Known rows, with every step that occurs
w, r, x, c, d, v, j, b: [ 1.20  1.73 -1.79 -2.13 -6.64  1.22  1.98 -1.77  1.98 -1.31 -4.13  2.51
 -1.63  2.12  2.85 -0.56 -2.06 -0.34 -0.01 -3.99 -0.10 -3.62 -0.10 -3.29
 -3.81  2.67  1.83 -2.48 -2.98 -0.79 -0.37]
b, w, r, x, j, v, d, c: [ 0.75 -0.50 -1.72 -3.60 -2.11  2.26  1.84 -1.76  2.15 -2.48 -0.90  1.40
 -0.43  0.99  1.70 -0.07 -0.89 -1.39 -3.08  0.54  1.79 -3.08 -1.64 -4.00
 -2.88  2.07  5.03 -3.96 -1.11  0.32 -0.92]
x, j, b: [-0.04  0.83  0.19 -3.03 -2.00  2.02 -0.25  0.45  1.19  0.16  3.92  1.43
 -2.37  0.62  3.76  2.62 -0.58 -3.02  2.35 -3.84 -0.71  0.07 -0.08  1.02
 -0.72  0.57  0.41 -3.69 -1.78 -0.47  0.12]
x, j, v: [-0.66  0.40  0.57 -5.31 -2.25  1.90 -0.55  1.23  1.17 -1.53  2.93  1.65
 -2.22 -0.24  4.07  2.16 -0.65 -2.22  1.37 -2.13  0.00  0.49  1.25  0.94
  0.50  2.50  0.26 -1.44 -0.32 -1.36 -0.12]
j, v, d: [-1.13 -2.39  0.81 -6.76 -3.66 -0.58 -0.71  1.52 -0.85 -0.12  0.24 -0.29
 -1.02  0.83  3.55  2.67  0.73  0.97 -2.30 -0.62  1.40 -0.86  0.08  1.56
  0.99  5.82  1.28  0.13  1.38  0.02  0.08]
v, j: [-0.43 -1.08 -1.50 -2.48 -0.83  1.99  0.73 -0.84  1.19 -1.23  0.32 -0.46
  0.06  0.44 -0.66  0.72  0.39 -1.21 -0.11  0.65  0.60  0.53 -0.92 -0.36
 -1.41  1.70  0.05  0.14 -0.06  0.30 -1.44]
u, w, b: [ 1.03  1.24  0.64  0.32 -0.38 -1.49  0.27  0.36  1.41  0.68 -1.11 -0.91
 -0.40  0.58  2.56  2.16  1.58  2.64 -4.35 -2.15 -1.51  0.10 -3.20  1.84
 -2.19 -0.97  0.30  0.17 -0.79 -0.20  3.22]
j, v, d, c: [-0.88 -1.68  1.79 -7.76 -3.67  0.60  1.35  0.08 -1.20  0.87  0.83  0.94
 -0.50 -1.16  5.64  2.54 -0.59  0.34 -3.29 -0.85  1.37 -2.25 -0.30  0.24
  1.42  6.39  0.42  0.87  0.12  1.38 -0.09]
b, w, r, x, c: [ 1.79  1.03 -2.11  1.71 -1.31  0.32  0.56 -2.05  2.18 -2.66 -2.31  1.10
 -0.28  2.39 -1.12 -2.65 -0.84 -0.57 -1.02 -0.09  0.73 -1.99 -2.05 -4.53
 -3.36 -0.51  5.49 -4.27 -1.21 -0.66 -0.84]
j, b, w, c, d, v: [ 4.42 -0.58  0.74 -1.26 -2.54  2.56  3.11  1.12  0.41  0.24  0.36 -0.95
 -3.99  1.81  3.88 -0.09  4.27 -1.04 -4.19 -3.94  0.97 -2.71 -1.77 -3.02
 -2.59 -0.03  2.46 -1.69 -3.53  0.07 -0.96]
r, w: [ 1.41 -0.10 -2.67  2.20  2.47 -0.26  0.51 -0.17  2.76  1.01 -1.32  1.38
 -0.47  1.40 -0.04  0.34  0.07  0.75 -0.54 -0.65  0.83  0.71 -0.60 -3.67
 -2.44  0.25 -1.85 -1.71 -1.98 -0.24  0.97]
u, w, c, d, v: [ 1.12  1.48 -0.32 -1.71 -2.43  1.51  3.55 -0.89  2.32 -0.73 -0.51  0.72
 -0.99 -0.77  2.30  2.09  3.25  2.30 -6.37 -2.20 -1.05 -0.58 -0.56 -0.92
 -2.66 -1.56 -0.11  3.24 -3.12 -2.34  2.23]
d, v, j, b, w: [ 0.42 -2.78  1.78 -3.81 -1.30  3.70  3.83  0.56 -0.18 -0.27 -0.07 -1.33
 -1.30  3.48  3.35  1.61  2.05 -2.84 -4.22 -1.71 -0.64 -0.93 -2.75 -1.04
 -2.92  3.86  1.17  0.54 -2.08  1.82 -4.03]
q, b, w, r, x, c, d: [ 1.95  1.19  0.64  0.09 -1.83  0.93  0.98 -2.88  1.10 -3.55 -0.39 -1.53
 -1.48  2.02 -0.79 -1.67  1.25 -1.26 -0.63 -3.48 -0.16 -2.32  0.20 -4.53
 -4.21 -0.75  2.59 -2.50 -4.27 -0.40 -1.04]
v, j, b, w: [ 1.28 -2.37 -0.46 -2.19 -1.59  2.60  0.75  0.15  1.27  0.05  1.77 -1.59
 -2.76  2.41  1.24  0.57  2.13 -2.49 -1.35 -2.01  0.93 -0.91 -3.37 -0.73
 -2.83  2.43  1.72 -2.72 -1.34  1.14 -1.65]
q, b, w, r, x, c: [ 1.50  1.04  1.36  0.10 -0.88  1.38  0.66 -2.95  0.25 -3.50 -0.39 -2.01
 -1.07  1.98 -1.12 -2.16  0.13 -1.91 -0.24 -3.29 -1.08 -3.24 -0.71 -3.97
 -3.42  0.03  2.81 -3.05 -3.30  0.63 -1.51]
c, d, v, j, b, w, r: [ 1.54 -2.18 -0.84 -3.15 -3.81  2.46  4.29  0.24  1.73 -1.62 -1.64 -0.24
 -1.72  3.40  2.57  0.75  3.36 -1.08 -3.87 -1.87  1.57 -0.57 -0.55 -2.84
 -4.11  0.56  1.05  0.79 -3.31 -0.64 -1.73]
b, w, r: [ 1.78 -1.45 -1.48  0.98  0.11  1.04  1.60 -0.80  0.99 -2.64 -1.74 -0.78
 -0.64  2.33 -2.37 -1.92  1.03 -1.43 -2.13  1.34  1.45 -1.42 -2.42 -3.05
 -2.31 -2.26  4.15 -2.29  0.03  0.63 -0.69]
c, d, v, j, b, w, r, x: [ 1.72 -1.14 -1.52 -2.10 -3.88  2.37  3.54 -0.04  2.48 -1.40 -2.61  0.08
 -2.01  2.95  2.58  0.22  2.74 -0.04 -4.00 -2.16  1.52 -1.47 -0.32 -3.56
 -5.04  1.48  1.16 -0.19 -3.72 -0.98 -1.60]
d, v: [-0.80 -0.81  2.23 -2.16 -0.17  1.86  3.25  0.41 -1.26  0.09 -1.46 -0.10
  0.89  1.40  2.34  1.00  0.38 -0.87 -2.89 -0.23 -1.42 -0.28 -0.11 -0.26
 -0.60  2.00 -0.21  2.74 -0.85  0.74 -2.57]
c, d, v, j, b, w: [ 1.18 -1.96 -0.11 -3.16 -2.78  2.48  3.61  0.69  1.73 -0.87  0.16 -0.57
 -1.54  2.86  3.56  1.43  4.20 -0.59 -4.00 -1.87  1.43  0.73 -0.34 -2.36
 -3.98  1.26  0.68  1.58 -3.62 -0.94 -2.02]
v, j, b, w, c: [ 2.93 -1.45 -1.20 -2.65 -2.04  3.28  1.58 -0.22  1.31 -0.56  1.33 -1.43
 -3.35  1.14  1.07  0.29  2.69 -2.27 -2.36 -2.28  1.04 -2.26 -3.01 -2.01
 -2.66  1.81  2.53 -2.95 -1.83  1.14 -1.70]
r, x, c, d, v, j, b, w: [ 1.39  1.98 -0.98 -0.95 -3.68  1.18  0.98 -1.62  3.10 -0.37  0.13  2.31
 -1.39  2.57  4.31 -0.12  0.19  0.38 -1.27 -3.70 -0.24 -0.66 -0.77 -4.22
 -4.75  3.82  2.97 -2.55 -4.64 -2.34 -1.66]

Rows
[ 2.48  2.41 -1.52 -0.89 -1.98  3.17  1.64 -0.25  2.95 -1.07  0.89  1.73
 -2.69  0.33  3.92  0.58  1.24 -0.42 -1.85 -3.60  0.16 -2.08  0.95 -3.55
 -4.20  1.15  3.04 -3.82 -3.97 -2.24 -0.84] => r, x, j, b, w, c, d, v
[ 1.80 -0.06 -1.80 -0.58 -1.30  1.61  0.12 -0.10  2.16 -3.09 -1.47  0.41
 -2.42  1.69  0.18 -1.56 -0.14 -1.21 -1.39 -0.25  1.32 -2.60 -1.23 -3.29
 -3.08  0.67  4.47 -4.37 -0.56 -0.37 -0.79] => b, w, r, x, j, v
[ 3.44 -1.24 -2.05 -2.57 -2.92  3.06  2.01 -0.16  2.26 -0.71  1.37 -0.99
 -3.60  1.37  1.41  0.27  3.87 -1.64 -2.64 -2.64  2.09 -1.36 -2.17 -2.74
 -3.33  0.87  2.33 -2.28 -2.80 -0.24 -0.93] => v, j, b, w, c, d
[-2.03 -0.08  0.35 -8.63 -3.03  2.50  1.15 -0.51  1.00 -1.18  3.73  2.59
 -0.17 -0.91  5.63  4.29 -1.35 -2.29 -0.51 -1.03  0.64  0.22  0.85  0.36
  0.46  4.04  1.37 -1.27 -0.68 -0.53 -0.42] => x, j, v, d, c
[ 1.31  1.93 -1.64 -0.72 -2.57  0.65  2.05 -1.06  2.61 -0.68  0.17  0.86
 -1.61 -1.66  1.13  1.52  2.94  2.74 -4.78 -2.15 -0.44 -0.58 -0.70 -0.77
 -2.42 -2.61  0.01  1.76 -2.55 -2.48  3.56] => u, w, c, d
[ 1.61  0.26 -2.46 -0.69 -2.67  2.02  2.75 -2.10  3.21 -3.59 -2.59  1.25
  0.00  3.31  0.15 -1.47  0.66 -0.85 -2.95 -0.12  1.30 -1.19 -1.29 -5.53
 -5.19  0.34  5.23 -2.18 -2.91 -1.42 -2.12] => b, w, r, x, c, d, v, j
[ 1.42  0.57 -0.42 -4.13 -6.03  1.49  3.24 -1.67  2.33 -1.87  0.03  2.57
 -0.90  3.84  4.54  0.70  0.67 -1.98 -1.22 -3.87  0.33  0.32 -1.26 -3.79
 -3.71  1.26  3.35 -0.97 -4.63 -1.96 -1.51] => x, c, d, v, j, b, w, r
[ 0.59 -0.56  0.69 -3.52 -3.63  3.36  3.74 -1.08  0.88 -0.94 -1.97  0.76
 -1.24  3.86  3.76  0.41 -0.47 -2.55 -3.07 -3.18 -1.02 -2.63 -2.64 -2.85
 -4.17  4.65  2.71 -1.53 -3.07  1.18 -3.51] => d, v, j, b, w, r, x, c
[ 0.24 -0.36  0.07 -1.96 -1.90  0.84  3.05  0.50  0.71 -0.71 -1.04  0.60
  0.32  1.13  2.67  1.10  2.60  0.85 -2.93 -0.57  0.49  1.35  1.90 -1.48
 -2.04 -0.13 -0.97  3.51 -2.61 -1.83 -0.72] => c, d, v
[ 2.91  0.16  0.27 -0.38 -4.52  1.01  1.85 -0.23  1.42 -0.02 -1.32  0.95
 -3.57  3.71  4.17 -0.94  0.95 -0.90 -1.83 -5.10  0.30 -3.27 -2.11 -3.67
 -4.01  1.63  3.17 -3.73 -3.99 -0.11 -0.71] => j, b, w, r, x, c, d, v
[-0.50  1.11 -1.87 -4.86 -4.36  1.50  1.52 -2.19  1.60 -1.73 -2.46  2.83
 -0.19 -1.03  2.61  0.82 -3.70 -0.71 -0.46 -0.91  0.84 -4.24  0.88 -2.02
 -1.44  3.04  2.18 -3.36 -0.57  0.39  0.49] => w, r, x, j, v, d, c
[ 3.30  1.39 -1.05 -2.24 -2.54  2.26  4.42 -0.12  0.63 -1.51 -1.60  0.85
 -0.96 -1.42  2.01  0.17  2.91  0.50 -4.38 -1.10  0.95 -1.14  2.02 -3.63
 -1.12 -1.66  1.18  2.34 -2.69 -1.74 -0.15] => w, c, d, v
[ 0.85 -1.86  0.30 -2.78 -2.47  3.77  3.82 -0.29  0.75 -0.80 -2.68 -1.02
 -1.79  3.46  2.56  0.30  0.61 -2.32 -3.85 -2.11 -0.64 -3.31 -2.29 -2.10
 -4.05  4.17  1.80 -1.19 -2.01  1.78 -3.52] => d, v, j, b, w, r, x
[-1.35  1.76 -1.55 -1.73 -4.93  0.86  2.39 -2.87  3.99 -1.67 -2.85  2.40
 -0.27  1.91  2.14  1.58 -0.81  1.74 -3.47 -2.78 -1.62 -1.31 -1.54 -1.29
 -5.10  1.31  0.68  0.62 -3.06 -2.14  1.64] => u, w, r, x, c, d, v, j
[ 0.25 -0.61  1.69 -5.03 -1.73  3.08  1.97 -2.89  0.16 -3.31  1.09 -1.67
 -1.05  0.81  1.69  0.66  0.12 -2.72 -2.36 -2.65 -0.04 -4.37 -0.13 -3.23
 -2.89  2.70  2.48 -2.95 -2.89  1.63 -1.73] => q, b, w, r, x, j, v, d, c
[ 3.63  0.55 -1.09 -3.89 -4.19  3.29  4.42  0.11  0.94 -1.03 -1.03  0.21
 -2.59 -0.56  3.23  0.86  3.50 -0.50 -4.42 -3.07  1.10 -2.15  0.73 -3.07
 -2.09  0.21  0.77  1.15 -3.45 -0.99 -0.69] => w, c, d, v, j, b
[ 0.47  2.53 -1.17  0.11 -1.38  1.35 -1.45 -0.19  2.22  0.40  1.38  1.65
 -2.44 -0.08  2.93  0.88 -1.82 -0.51  2.20 -3.64 -0.89 -1.77  0.78 -0.43
 -2.26  2.35  0.64 -4.96 -2.06 -1.28  0.21] => r, x, j, b
[ 1.01  0.70  0.43 -4.00 -4.80  1.37  2.55 -1.16  2.20 -1.10  1.97  2.48
 -0.67  3.52  5.41  1.28  1.53 -1.53 -1.36 -3.86  0.17  1.55 -1.27 -3.34
 -3.48  2.25  2.85 -0.18 -4.88 -2.16 -1.95] => x, c, d, v, j, b, w
[ 0.95  1.95 -1.32  0.67 -0.34  1.81 -1.37 -0.34  2.57 -0.05  1.89  1.17
 -2.43  0.83  2.28  0.27 -0.75 -0.75  1.05 -2.77 -0.43 -1.58 -0.33 -1.75
 -3.34  1.78  2.50 -5.84 -2.26 -1.17 -0.50] => r, x, j, b, w
[ 3.42 -0.64 -1.90 -1.97 -0.62  3.68  4.57 -0.48  2.12 -3.29 -0.10 -0.44
 -0.93  0.98  0.11 -0.43  4.79 -0.99 -5.89  0.94  2.16 -0.17 -0.85 -5.21
 -3.54 -1.41  4.34  0.57 -2.79 -1.28 -2.19] => b, w, c, d, v, j
[-1.12  1.77 -0.69 -4.65 -2.25  1.91  0.00 -1.34  1.81 -0.37  1.44  2.95
 -0.28 -1.58  4.78  2.20 -2.70 -0.06 -0.53 -1.29  0.42 -2.10  1.41 -1.07
 -1.23  5.34  1.47 -2.84 -1.24 -0.93 -0.31] => r, x, j, v, d, c
[ 1.06 -0.15 -0.75 -2.17 -2.20  2.76  0.70  0.01  1.87 -1.46  2.70  0.89
 -2.93  1.99  2.30  1.19  0.05 -4.02  1.25 -3.04  0.29 -0.87 -1.43 -0.84
 -2.24 -0.89  2.98 -5.16 -1.78 -0.03 -0.23] => x, j, b, w, r
[ 1.42 -1.08  1.80 -0.24  0.29  1.58  1.67 -1.75 -0.66 -3.21 -0.30 -3.76
 -1.39  2.07 -2.31 -1.45  1.95 -2.60 -1.46 -2.03 -0.52 -2.92 -0.80 -2.43
 -2.47 -1.53  1.63 -1.44 -1.96  1.86 -1.34] => q, b, w, r
[ 3.40  0.62 -0.96  0.69 -4.51  0.19  0.23 -0.42  2.12  0.07 -0.61  0.84
 -3.75  3.09  2.82 -1.41  0.59 -0.40 -0.44 -5.07  0.83 -3.11 -2.18 -3.43
 -3.60  0.56  3.43 -5.21 -3.53 -0.40  0.55] => j, b, w, r, x, c, d
[ 2.69  2.60 -1.95  0.16 -0.90  2.64 -0.12 -0.70  2.62 -0.72  1.37  1.31
 -3.06 -0.40  2.07 -0.01 -0.19 -0.99  0.00 -3.05  0.05 -2.57  0.03 -2.79
 -3.00  1.17  3.39 -5.98 -2.57 -1.60 -0.27] => r, x, j, b, w, c
[ 0.85  1.75 -2.15 -0.23 -3.47  1.42  0.13 -0.92  1.88 -0.91 -2.47  1.49
 -2.23  0.55  0.93 -0.67 -2.99 -1.10  2.10 -2.89 -0.20 -3.95  0.39 -1.55
 -2.41  0.38  1.67 -5.37 -1.07 -0.08  1.02] => w, r, x, j, b
